Every row comes from one small tree of marks. Brackets hold a mark, then the marks that hang from it, in the order of their numbers. Every link used is in the known rows. Which tree was each row made from?
Known rows:
(q_929 (q_202 (q_453 q_210)) (q_226 q_447)): [-5.70 -1.11 -2.72 -0.38  0.17 -0.48  0.22 -0.30 -0.27 -1.51  1.72  1.79
 -4.01  1.24 -1.65  0.02 -0.85  0.10 -0.21  1.13 -1.57]
(q_908 (q_453 (q_226 q_447)) (q_929 q_202)): [-2.66 -4.24 -2.91  0.00 -1.24 -0.98  0.01 -2.60 -1.05 -1.71  0.34  0.48
 -2.21  1.21  0.22  0.60  0.83  0.80 -0.07  0.57 -3.21]
(q_210 q_453): [ 2.37  1.48  1.06  1.31  0.16 -0.11 -0.34  0.80  0.49 -0.82  0.05 -0.20
  0.29  0.44 -0.33  0.07 -1.83 -0.15 -0.69 -0.25  0.13]
(q_908 (q_453 q_202)): [-0.76 -0.20 -1.60 -0.65  0.05  0.44  0.13  0.55  0.39 -1.69  0.19  0.45
 -0.03  2.58  0.39 -0.08 -0.65  1.16 -0.59  0.41 -1.12]
(q_908 (q_453 q_226) (q_929 q_202)): [-1.75 -4.25 -2.78 -0.60 -1.47 -0.71 -0.07 -2.91 -1.12 -1.31  0.79 -0.61
 -2.17  1.38  0.41  0.28  0.78  0.53 -0.43  0.41 -3.78]
(q_447 (q_908 q_929)): [ 4.25  0.48  0.20 -0.22 -0.57  1.16 -1.31 -1.47  0.40  0.31  0.42 -0.91
  2.91 -0.26  1.06 -0.56 -0.93  0.60 -0.33  0.04 -0.89]
(q_453 q_202 (q_210 (q_929 (q_226 (q_447 q_908))))): [-3.52 -2.10 -2.76 -1.31 -0.49 -0.27  1.39  0.11 -0.01 -2.07 -1.86  3.61
  0.67  2.27 -0.04  0.29 -1.45  0.74  0.05  0.11  0.05]
(q_447 q_202 (q_210 q_453) q_226): [ 2.46  2.10  5.14  0.02  0.14 -0.07  0.05  0.53  0.75  4.32  0.29 -4.88
  0.25 -1.77 -0.07  0.04  2.59 -0.56  0.74 -1.06  2.31]
(q_226 (q_447 (q_908 q_453 q_929))): [ 1.28  0.27 -0.74  0.98 -0.25  0.46 -0.69 -0.40  0.37 -1.06 -0.11  1.41
  1.67 -0.17  0.60  0.16 -0.26  1.44  0.35  0.64 -0.13]
(q_210 (q_453 q_202 (q_226 q_447)) q_929): [-1.38 -1.71 -0.77  1.32  0.05 -2.23  1.22  0.65 -0.63 -2.27 -3.55  3.43
 -0.17  0.40  0.40  1.05 -0.85 -1.55 -0.01 -0.57  0.21]
(q_226 (q_447 q_202)): [ 0.69  3.23  0.85  1.32  1.42  0.19 -0.76  1.72  1.06 -0.95  0.31 -0.27
  0.72  1.75 -0.06  0.73 -1.57  1.06  0.11 -0.03  1.53]
(q_210 (q_453 q_202 q_226) q_929): [-0.51 -1.70 -0.65  0.76 -0.19 -1.99  1.12  0.30 -0.69 -1.81 -3.13  2.30
 -0.11  0.57  0.56  0.73 -0.92 -1.86 -0.37 -0.75 -0.32]
(q_210 q_453 (q_929 q_226)): [ 1.55 -0.61 -1.04  1.18 -1.38 -1.97  0.63 -0.76 -0.71 -1.28 -0.58  0.14
 -1.28 -0.80  0.85  0.12 -0.39 -1.62 -0.61 -0.06 -0.82]
(q_226 (q_447 q_202 (q_210 q_453))): [ 0.91  2.17  2.00  0.95  1.26 -0.39 -0.30  1.29  1.25  0.24 -0.12 -0.09
 -0.06  0.03 -0.78  0.76 -0.08  0.83  0.44 -0.08  2.56]
(q_202 (q_453 q_226)): [-1.15  1.24 -0.54  0.85  2.09  1.05 -0.36  2.01 -0.46 -1.16  1.41  0.24
 -0.73  0.51 -0.85 -0.43 -0.72 -0.53 -0.63  0.03 -0.25]
(q_202 (q_453 (q_210 (q_929 q_226)))): [-1.62 -0.25 -2.20 -0.03  1.51  0.71  0.49  0.82 -0.49 -1.44  1.58  0.33
 -1.13  0.64 -0.73 -0.60 -0.09 -0.24 -0.64  0.40 -0.40]
(q_453 q_210): [-0.13  0.80 -1.00 -0.62 -0.05  1.73  0.12  0.85  0.24 -1.20  0.97  0.55
  0.64  2.11 -1.09 -0.07 -2.75  1.82 -0.58  0.08  0.37]
(q_453 q_202 q_210 q_226): [-5.59 -1.83 -1.60 -1.03 -0.05  0.54  1.31  1.63 -0.35 -2.07 -1.74  3.96
  0.36  3.20 -1.32  0.51 -2.69  1.09 -0.01 -0.49  0.14]
(q_210 (q_929 (q_226 (q_447 (q_202 q_453))))): [ 0.26  0.65 -1.85  0.77  0.14 -1.00  0.19  0.06 -0.49 -1.44  0.47 -0.27
 -1.15  0.25  0.95  0.19  0.00 -0.80 -0.35  0.27 -0.19]
(q_929 (q_226 (q_447 q_908))): [-0.34  1.76 -0.87  0.91 -1.29  0.08 -0.49  0.36  0.13 -1.00  1.14  1.24
 -0.18 -0.31  0.20 -0.19 -1.48  0.78  0.06  0.74 -0.02]
(q_447 q_226 (q_908 q_453)): [ 2.76  1.57  1.92  0.03 -1.83  1.67 -0.46 -0.18 -0.18  2.68  0.19 -1.90
  2.68 -2.00  1.36 -0.95  1.12  0.25  0.56  0.04 -0.61]

Which tree is each row?
[ 0.81  3.21  3.21  0.86  1.92  0.74 -0.45  1.62  0.29  2.54  1.53 -5.00
  0.66  0.14  0.59 -0.38  1.79 -1.02  0.25 -0.81  0.59] : (q_447 (q_202 q_453) q_226)
[-3.69 -2.22 -2.06 -0.39 -1.34 -0.15  1.07 -0.07 -1.14 -1.27 -2.15  4.33
 -0.23  0.25 -0.92  0.66 -1.79  0.33  0.49  0.05 -0.18] : (q_453 (q_210 (q_929 q_202)) (q_226 (q_447 q_908)))
[ 2.91  0.59  1.34 -0.04 -0.79 -0.63 -1.08 -1.77  0.67  1.55  0.70 -2.83
  1.97 -0.26  1.75 -0.58  0.92 -0.31  0.24 -0.38 -1.18] : (q_447 q_202 (q_908 (q_929 q_226)))
[-2.57  0.16 -1.04 -0.40  1.60  0.48 -0.56  0.51 -0.15 -1.03  0.76  0.73
 -2.32  1.73 -1.47  0.23 -1.63 -0.39 -0.67  0.41 -1.20] : (q_929 (q_202 (q_453 (q_226 q_447))))
[-0.90 -0.80 -2.58 -0.35 -0.22 -0.95  0.04 -1.08 -0.65 -1.16  0.05  0.85
 -2.00 -0.01  0.41  0.05 -0.23 -1.22 -0.44  0.70 -1.40] : (q_210 (q_929 (q_202 q_453) (q_226 (q_447 q_908))))
[-0.22 -1.20 -1.20  0.60  0.26 -0.63 -0.45 -1.52 -0.08 -0.87  2.04 -1.61
 -1.22  0.26  0.40  0.10  1.22  0.56 -0.10  0.33 -0.71] : (q_908 (q_929 (q_226 (q_447 (q_202 q_453) q_210))))
[ 4.23  2.23  3.66 -1.29 -1.13  2.48 -0.69 -0.12  0.39  4.35  0.30 -2.47
  2.68 -3.22  0.20 -0.80  1.30  0.56  0.67 -0.19  1.98] : (q_447 q_210 q_226 q_908)
[ 2.73 -0.34  1.06 -1.72 -1.62 -0.97  0.11 -1.75  0.45  2.99 -0.07 -2.24
  0.27 -2.45  1.39 -0.75  3.46 -0.52  0.63  0.07  0.18] : (q_447 q_202 (q_210 (q_929 q_226)) (q_908 q_453))
[-3.54 -0.13 -1.07  0.79  1.67  1.01  0.39  1.95 -0.51 -1.24  0.41  2.74
 -0.15 -0.11 -1.46 -0.34 -0.49  0.19  0.17  0.24  0.33] : (q_202 (q_453 q_210 (q_226 (q_447 q_908))))
[ 3.09  1.10  4.26 -0.13 -0.10 -0.79  0.48 -0.19  0.21  4.05 -0.64 -4.75
  0.07 -2.22  0.73  0.23  3.24 -1.38  0.69 -1.15  2.11] : (q_447 q_202 (q_210 q_453 q_929) q_226)
[-0.86 -2.08 -1.80 -0.07  1.02 -0.02 -0.74 -1.73 -0.38 -1.41  1.05 -0.60
 -1.36  1.60 -0.32  0.40 -0.30  0.13 -0.59  0.26 -2.00] : (q_908 (q_929 (q_202 (q_453 (q_226 q_447)))))
[ 3.30  0.55  2.56 -0.25 -0.71  0.43  0.52 -0.22 -0.38  2.73 -0.47 -2.63
  0.05 -2.64  0.15  0.11  1.80 -0.64  0.24 -0.52  1.91] : (q_447 (q_210 q_453 q_929) q_226)
[-4.07  0.22 -0.78  0.51  0.86 -0.03  0.37  2.30  0.00 -2.52 -2.01  3.92
  0.45  2.63 -0.54  1.00 -2.58  0.69  0.15 -0.24  0.78] : (q_453 q_202 (q_226 q_447))
[ 2.76  1.07  4.17 -0.54 -0.44 -0.67 -0.33 -0.09  1.03  3.47 -1.10 -1.25
  1.46 -2.56 -0.05 -0.40  1.55 -0.79  0.78 -0.78  1.62] : (q_447 q_202 (q_210 (q_453 q_226)) q_908)
[ 2.35  0.60  1.60 -1.33  0.61 -0.56 -0.20 -0.69  0.57  3.05  0.39 -2.34
  0.36 -2.70  0.73 -0.96  3.37 -1.48  0.44 -0.12  0.98] : (q_447 (q_202 q_453) (q_210 (q_929 q_226)) q_908)
[-3.99 -0.09 -1.36  0.91  1.96  0.98  0.50  2.22 -0.55 -1.71  0.78  2.42
 -0.82  0.56 -1.68 -0.11 -0.68  0.33 -0.03  0.24  0.42] : (q_202 (q_453 q_210 (q_226 q_447)))
[ 3.52 -0.69  0.49 -1.53 -1.43  0.89 -0.83 -2.29  0.39  1.79  1.08 -1.15
  1.18 -2.22  0.32 -0.74  1.05  0.90  0.09  0.38  0.22] : (q_447 q_210 (q_908 (q_929 q_226)))
[ 2.98  0.33  2.28 -1.26 -0.27  0.55 -0.29 -0.16  1.21  1.87 -1.31  0.97
  1.98 -1.75 -0.41 -0.47  0.12  0.22  0.18 -0.09  1.59] : (q_447 (q_210 (q_453 q_202)) q_908)
